Known rows, with every step that occurs
soso, numu: -18, 3, -2, -3, -1, 18, 26, 6, -7, 49, 25, 32, 24, 13, -9, -3, -2, 5, 23, 23, -5, 11, 17, -9
rurelib, numu, mimoduk, salaf: -2, 20, 4, 12, 9, 13, 64, 12, -19, 17, 34, 25, -32, 4, 0, -40, -14, 32, 5, 21, -49, 42, -1, 12
numu, soso: -8, 1, 1, 6, -3, 13, 15, 16, -15, -1, -47, -24, 21, 15, -2, 14, 0, 83, -1, 7, -1, 4, 3, 21
mafis, vomuli: -9, 20, 5, 3, 15, 23, -44, 20, -32, 26, -47, -8, -1, -22, 9, 14, -24, 24, 17, 9, -23, -51, 1, 1
difomo, mafis: -15, 14, -9, -3, 8, 22, 19, 22, -20, -38, 0, -3, 21, -1, -7, -38, -18, 34, -15, 8, -24, -12, 6, 1
vomuli, numu: -16, 15, -17, -14, -19, -1, -14, 10, -14, 55, -9, 15, 12, 7, -6, 1, -1, 25, 7, -17, 9, 6, 14, 14
salaf, mimoduk, numu, soso, radef, vomuli: 10, -49, 24, 13, 26, -19, 53, -1, 52, -35, -7, 26, 16, 8, -20, -6, 19, -2, 7, 2, 25, 23, 13, -15
mafis, vomuli, numu, soso, radef: -7, -9, 7, -19, 25, -2, -78, 1, -27, 8, -58, -47, 29, 19, -18, 39, 8, 79, 27, -11, 11, -25, 6, 10
salaf, mimoduk: -10, 8, 4, 7, -8, 2, 77, -1, 46, -7, -3, 34, 0, -16, 2, -21, -3, -50, -12, -10, 17, 4, 6, 7
soso, radef, vomuli: -3, 7, -2, -3, 2, -11, -34, 2, 3, -30, -39, -12, -10, -24, 10, 14, -17, 28, -4, 12, 14, -33, 17, -33
radef, vomuli, numu, mimoduk: -1, 15, -14, -3, -24, -2, -42, -6, -1, 12, -8, 42, -41, -5, -7, 9, -12, 30, 7, 1, 5, 0, -6, 11
numu, rurelib: -2, 16, -2, -3, -9, 16, 26, -25, -24, 0, -16, 6, 13, -2, 24, 28, 0, 22, -9, 2, 1, -28, 3, 20
difomo, mafis, mimoduk, numu, vomuli: -16, 24, -6, 22, 44, 24, 36, 35, 32, 7, 57, -18, 22, 0, 11, -34, -12, -55, -15, 3, -30, -5, -4, 20
rurelib, numu, mimoduk: -11, 16, -10, 4, 6, 24, 48, 5, 5, 10, 12, 6, -17, 15, 5, -11, -7, 39, -2, 4, -27, 26, -4, 9
salaf, mimoduk, radef: -1, 6, 16, 5, -19, -23, 94, -2, 70, -26, -6, -2, 11, -5, 26, -27, 4, -50, -12, -4, 19, 9, 3, 3
salaf, mimoduk, mafis: -6, 8, 7, 11, -9, 2, 112, 4, 93, -5, 27, 13, 31, 5, -1, -54, 4, -65, -35, -19, 23, 18, -2, 5
mimoduk, mafis: -9, 22, -3, 7, -10, 12, 56, 19, 44, 26, 12, -24, 39, 13, 12, -34, -9, 12, -26, -6, 6, 3, 1, 1
rurelib, radef, vomuli, numu, mimoduk: -3, 6, -15, -4, -17, 1, -60, -5, 10, 6, -1, -5, -57, -13, 0, 32, -3, -10, 8, -19, 10, -14, -16, -5
rurelib, radef, vomuli, numu: -6, -6, -21, -12, -13, -3, -90, 8, -23, 23, -23, -9, -41, -19, -12, 25, 1, -6, 8, -27, 6, -17, 1, -21
mafis, difomo: -16, 15, 7, -17, 5, 15, 7, 24, -3, 43, 25, 14, 42, -14, 20, -9, -18, 6, 1, 3, 10, -1, -2, 0
radef, vomuli, numu: -4, 7, -20, -12, -20, -5, -71, 8, -38, 31, -28, 36, -23, -12, -19, 6, -8, 38, 7, -8, 1, -7, 12, -3
vomuli, numu, mimoduk, radef: -2, 29, 0, -8, -34, -20, 31, -6, 42, 18, 11, -19, 5, 24, 32, 0, 2, 18, 7, -2, 15, 15, -7, 25
salaf, mimoduk, numu: -6, -19, 12, 16, 8, 1, 109, 12, 60, 41, 38, 60, 23, 3, 0, -33, 8, -56, 5, -8, 8, 28, 15, 4
rurelib, radef, vomuli, numu, mimoduk, salaf: 8, 8, -1, 2, -14, -9, -42, 0, -12, 13, 21, 18, -73, -22, -4, 1, -10, -17, 16, -1, -12, 2, -14, -3
difomo, mafis, mimoduk: -9, 18, -10, 6, 7, 13, 52, 26, -18, -46, 18, -6, 30, -22, 17, -33, -20, -63, -30, 23, -18, -3, -10, 10
difomo, mafis, soso, radef, vomuli: 10, -6, 4, 2, 25, -10, -51, 19, -70, -92, -44, -36, 10, -19, -20, -27, -23, 6, -15, 20, -20, -4, 8, -25

Rows
-1, 14, -7, -12, -11, -19, -38, -18, 27, -13, -6, 13, -26, -2, 1, 17, -8, 24, 6, 2, 29, -13, 3, -7 -> soso, radef, vomuli, numu, mimoduk
29, -25, 11, -8, -3, -38, 14, -46, 10, -44, 4, 1, 26, 9, -25, -15, 27, -94, -31, -28, 40, 26, -3, 7 -> salaf, mimoduk, mafis, soso, radef, vomuli, numu, rurelib
1, -27, -6, -5, 27, 0, -37, 6, -37, -44, -54, -33, -7, 13, -28, 14, 8, 100, 0, 5, -14, 15, 12, -24 -> rurelib, numu, soso, radef, vomuli
20, -9, 19, 12, 6, -6, -3, 8, -46, -69, 22, -10, 7, 14, -15, -45, -12, -19, 12, 55, -42, 32, -16, -6 -> difomo, mafis, soso, numu, mimoduk, radef, vomuli
20, 11, 16, 20, 3, -19, 21, 3, 28, -46, -9, -52, 14, 2, 13, -20, -19, -23, -25, 19, 13, 16, -13, -10 -> numu, mimoduk, mafis, soso, radef, vomuli
9, 0, 16, 22, -3, -10, 96, 13, 36, -9, 4, -12, 38, 3, -8, -59, 1, -95, -33, -13, 11, 50, -4, 15 -> salaf, mimoduk, mafis, soso
-5, 0, -17, -21, -14, 8, -26, -31, -18, 24, 1, -19, -2, 6, 13, 52, 23, -13, 1, -38, 17, -24, -4, 15 -> vomuli, numu, rurelib, radef
19, -33, 6, 3, 10, 10, -63, -27, -90, -9, -9, -12, -14, -12, -12, 48, 13, -58, 20, 14, -16, -2, -8, -16 -> mafis, soso, numu, rurelib, radef, vomuli
9, 21, 0, 1, -21, -12, -26, -2, -28, 24, 13, 60, -56, -15, -13, -20, -19, 25, 14, 18, -19, 14, -3, 14 -> radef, vomuli, numu, mimoduk, salaf
-21, 22, -1, 17, 28, 21, 4, 22, 46, 76, 19, -15, 0, 15, 9, 0, -7, 32, 11, -14, -13, -15, 16, 12 -> mimoduk, numu, vomuli
9, 4, -13, -7, -14, -26, -26, 20, -30, -53, 9, -13, 9, -19, 8, -33, -4, -56, -21, 16, -15, 9, -13, 0 -> difomo, mafis, mimoduk, radef, vomuli, numu
8, 17, 8, -6, -8, -28, -22, -12, 3, -3, 16, 31, -40, -11, -4, -11, -16, 18, 12, 18, 5, 5, 7, -4 -> soso, radef, vomuli, numu, mimoduk, salaf
12, -30, 1, 9, 13, 13, -18, -10, -20, 16, 14, 9, -17, -13, 17, 43, 13, -12, 11, -8, -10, -31, -3, -18 -> mimoduk, numu, rurelib, radef, vomuli
-4, 18, 19, 10, 0, 12, 70, -1, 3, 36, 66, 55, -4, 10, -1, -29, -12, -4, 31, 49, -24, 32, 3, 11 -> soso, numu, mimoduk, salaf
-12, 16, 9, -11, 5, 15, 39, 30, 40, 50, 58, -9, 73, 7, 16, -42, -10, -13, -22, -7, 15, 13, -12, -2 -> mimoduk, mafis, difomo
1, -19, 5, 6, 12, 17, 40, -12, 5, 41, 31, -13, 19, 6, 32, 37, 20, -23, 11, -15, -1, -19, -1, -1 -> mimoduk, numu, rurelib, radef
7, 4, 14, 7, -16, -7, 13, -9, 28, -10, 27, 14, -15, 10, 16, 0, -6, 5, 25, 46, -8, 6, -8, -15 -> soso, numu, mimoduk, radef, vomuli
4, 4, -8, -12, -32, -29, -57, 7, -15, 16, -32, -6, -15, -3, 7, 1, -1, 30, 7, -1, 2, -4, 7, -7 -> mimoduk, radef, vomuli, numu
2, -12, 5, 0, 8, -9, -39, 2, -11, -53, -65, -35, 2, -1, -6, 29, -3, 84, -2, 13, 16, -17, 9, -16 -> numu, soso, radef, vomuli
7, -1, -17, -18, -21, -1, -67, -32, -57, 13, -25, 43, -20, -6, -10, 35, 7, 31, 1, -11, 2, -23, 4, 14 -> radef, vomuli, numu, rurelib
15, -43, 12, 12, 15, 3, 39, -28, 29, -13, 28, 46, -25, -21, 3, 22, 26, -90, 2, -21, 8, -16, -6, -13 -> salaf, mimoduk, numu, rurelib, radef, vomuli
10, -14, -2, -8, -25, -28, -61, 6, -30, -9, -53, -30, -1, 20, -9, 13, 14, 84, 8, -1, 3, 11, 1, 9 -> mimoduk, radef, vomuli, numu, soso
-11, -19, -3, -8, 28, 6, 21, 7, -12, -26, -34, -52, 27, 31, -15, 9, 15, 93, -1, -3, -6, 27, 15, -6 -> rurelib, numu, soso, radef
26, -12, 2, -10, -3, -28, -40, -29, -41, -18, -12, -34, 36, 16, -14, 5, 15, -23, -23, -14, 22, 10, 0, 4 -> mimoduk, mafis, soso, radef, vomuli, numu, rurelib
-3, 9, -15, -21, -19, 4, -10, -30, -34, 35, -4, 24, 15, 15, 4, 30, 15, 23, 1, -17, 11, -10, 6, 31 -> vomuli, numu, rurelib
2, 8, -12, 2, -18, 1, -23, -2, 58, 10, 32, -26, -24, 7, -3, -3, 4, -28, -15, -28, 17, -1, -25, -7 -> rurelib, radef, vomuli, numu, mimoduk, mafis
3, -23, -2, -6, 5, 20, -46, -34, -35, -3, 15, 14, -22, -9, -4, 52, 17, -28, 21, 7, -3, -32, -5, -25 -> soso, numu, rurelib, radef, vomuli
5, -13, 8, -14, 14, 12, 2, -38, 45, 6, 26, -20, 10, 3, -9, 13, 35, -106, -11, -58, 21, -32, -26, 14 -> salaf, mimoduk, mafis, vomuli, numu, rurelib, radef
-4, 3, -9, 5, -3, 8, -58, 15, -13, -11, -36, -21, -43, -35, 8, 27, -12, -4, -2, -9, -3, -36, -2, -32 -> rurelib, radef, vomuli
-30, 32, -7, 1, 20, 28, -26, 2, 30, 58, 21, -9, -7, 18, -14, 11, -4, 19, 20, 1, -8, -17, 15, 5 -> soso, numu, vomuli
9, 5, 1, 7, -5, -4, 7, 5, 4, -29, -9, -13, -40, 4, 17, -13, -8, 45, -1, 19, -32, 14, -10, -12 -> rurelib, numu, mimoduk, radef, vomuli
17, -33, -3, 14, 28, 16, 12, 0, -31, -52, 53, 3, 7, -28, 19, 12, 8, -107, -17, 10, -27, -22, -23, -10 -> difomo, mafis, mimoduk, numu, rurelib, radef, vomuli
-1, -40, 25, 11, 26, -14, 109, 0, 79, -12, 13, 10, 50, 27, -7, -13, 27, -8, 7, -6, 32, 34, 17, 3 -> salaf, mimoduk, numu, soso, radef
1, -15, -13, -7, -14, -3, -78, 8, -50, 11, -53, 12, -12, 10, -34, 20, 8, 86, 8, -6, 0, 11, 4, 13 -> radef, vomuli, numu, soso
